Each row comes from the steps of one walk. Every step used is in the known rows, and no mark comes twice. Write the walk behind each row, first mark first.
Known rows
dapu-detib: [ 11  -8 -11 -40   4 -13   2  20   3  -5 -37  26   9  11   2  -7 -25   3]
dapu-sipu-repe: [  5   7 -10 -26  -3 -20 -10  32   3  -2 -45  13  -1  22  20  -9 -28   5]
sipu-repe: [  2   6 -12 -33  -3 -15 -11  27  -2  -1 -29  14   2  -1  20   1 -18   6]
vemo-sipu: [ -2  -3 -12 -21  14 -19  -1  25  15  -5 -13  37  15  13  18   1 -17   4]
detib-sipu: [ -6 -18  -6 -28   9 -35  -1  31   9  -5   0  26  12  16  30 -12 -16   5]
repe-detib: [ -1 -30 -16 -34  -1 -18  20  12   3   2   5  25  -6  -3  14  -9 -14   1]
nubi-fome-sipu-repe-detib-vemo: [ -7 -15 -28 -48 -17 -21  43  18  -6  10 -25  51  -5 -16  40 -13 -22  10]
fome-detib-sipu: [ -5 -20  -9  -9   3 -30  -5  31  18  14   6  36 -12   4  22   5 -20   3]
vemo-sipu-repe-detib-nubi: [ -1 -11 -26 -32 -14 -19  43  25  -8  15 -11  36   6 -13  13  15 -27   5]
repe-detib-sipu: [ -7 -29 -14 -30   0 -33  13  22   6   8  19  29  -3   5  25 -14 -17   2]
nubi-sipu-repe: [ -1   4 -21 -50  -5 -13   2  28  11   3 -28  28   7   0  24   0 -15   8]
sipu-repe-detib-nubi-fome: [  2 -33 -29 -54 -22 -22  62  15 -20  10 -13  28  12 -21  30  -6 -25   1]
dapu-sipu-repe-detib-nubi-fome: [  5 -31 -27 -47 -22 -26  63  20 -16   9 -31  26  10   3  30 -17 -35   1]
sipu-repe-detib: [  1  -5 -20 -36 -12 -13   4  18  -5  10 -10  18 -13 -11  15   0 -18   2]
sipu-repe-detib-vemo: [ -5 -15 -19 -39 -15 -27  17  15 -12   6 -12  33 -24 -11  22  -3 -22   8]
nubi-fome: [  1 -24 -15 -43   5 -21  18  15   3  -9 -16  29  22   5  35 -20 -15   1]
dapu-detib-nubi-fome-sipu: [  7 -28 -21 -57  -4 -15  69  26  -2  -2 -54  45  39  -1  18 -13 -31   7]
vemo-sipu-repe-detib: [  0   9 -24 -25  -7 -12   1  22   3  15  -8  34  -5  -4  14   9 -22   3]
dapu-sipu: [  3 -17  -6 -24   9 -23   5  25  11 -10 -33  19   5  30  19 -18 -24   4]
detib-sipu-repe: [ -4   6 -10 -30  -3 -31 -16  38   1   4 -15  18   4   9  31  -3 -20   6]

Which walk is each row?
[ -8 -23 -19 -25   3 -31  29  12   4   2   6  57  -9   1  20  -2 -21   7]
repe-detib-vemo-sipu
[ -2  12 -12 -32  -1  -7  -1  36   9   3 -43  23   4  -4  21   2 -18  10]
fome-sipu-repe
[  5  -5 -18 -27 -13 -18   6  22  -2  10 -27  17 -15  12  16 -10 -28   2]
dapu-sipu-repe-detib
[  0 -25 -21 -43 -19 -20  46  21 -16  10 -14  19  -1 -20  14   5 -23   4]
sipu-repe-detib-nubi
[ -2 -49 -17 -42  -7 -24  60  15  -8   2   2  27   5 -13  12  -3 -20   3]
repe-detib-nubi
[ -2   5 -27 -18 -11 -24  10  22   4  14 -23  65 -11  -9  34  13 -29   6]
nubi-fome-detib-vemo-sipu-repe
[ -3 -40 -21 -38  -7 -18  54  25  17  11 -11  48   2 -13  13  14 -20   7]
fome-detib-nubi-sipu
[ -5  14 -15 -25  -1 -28  -1  27  -1  -2 -29  46   0   4  26   9 -24  11]
detib-vemo-sipu-repe
[ -1 -39 -12 -21  -4 -20  42  24   5   7 -12  33  -4 -14  10  15 -23   4]
fome-detib-nubi
[ -2 -14 -22 -57 -12 -20  43  31  -1   2 -30  30  19  -9  22   6 -21  10]
detib-nubi-sipu-repe
[ -5 -50 -25 -51  -9 -19  84  18  -2   6 -13  45  23 -17  30 -15 -20   5]
repe-detib-nubi-fome-sipu
[ -3  11 -19  -8  -8 -22  -6  27   8  15 -22  56 -24  -8  18  25 -28   9]
fome-detib-vemo-sipu-repe
[ -1   5 -20 -42  -5  -9  14  31   5   2 -44  31  18  -4  36 -11 -19   7]
nubi-fome-sipu-repe
[ -1   4 -14 -11 -10 -25 -19  37  10  21  -9  29 -18  -4  24  13 -24   4]
fome-detib-sipu-repe
[ -2 -14 -21 -51 -11 -16  56  33  -7   2 -46  33  30 -13  36  -5 -24   9]
detib-nubi-fome-sipu-repe
[ -3 -25 -17 -20  -2 -31   9  26  14  12   5  44   2   3  38  -8 -21  -1]
nubi-fome-detib-sipu
[  6 -30 -22 -64  -4 -18  56  24   3  -2 -38  43  27   4   4  -2 -27   8]
dapu-detib-nubi-sipu
[ -1 -16 -25 -40 -18 -14  41  30   9  19 -24  40  -4 -21  14  23 -24   8]
fome-detib-nubi-sipu-repe
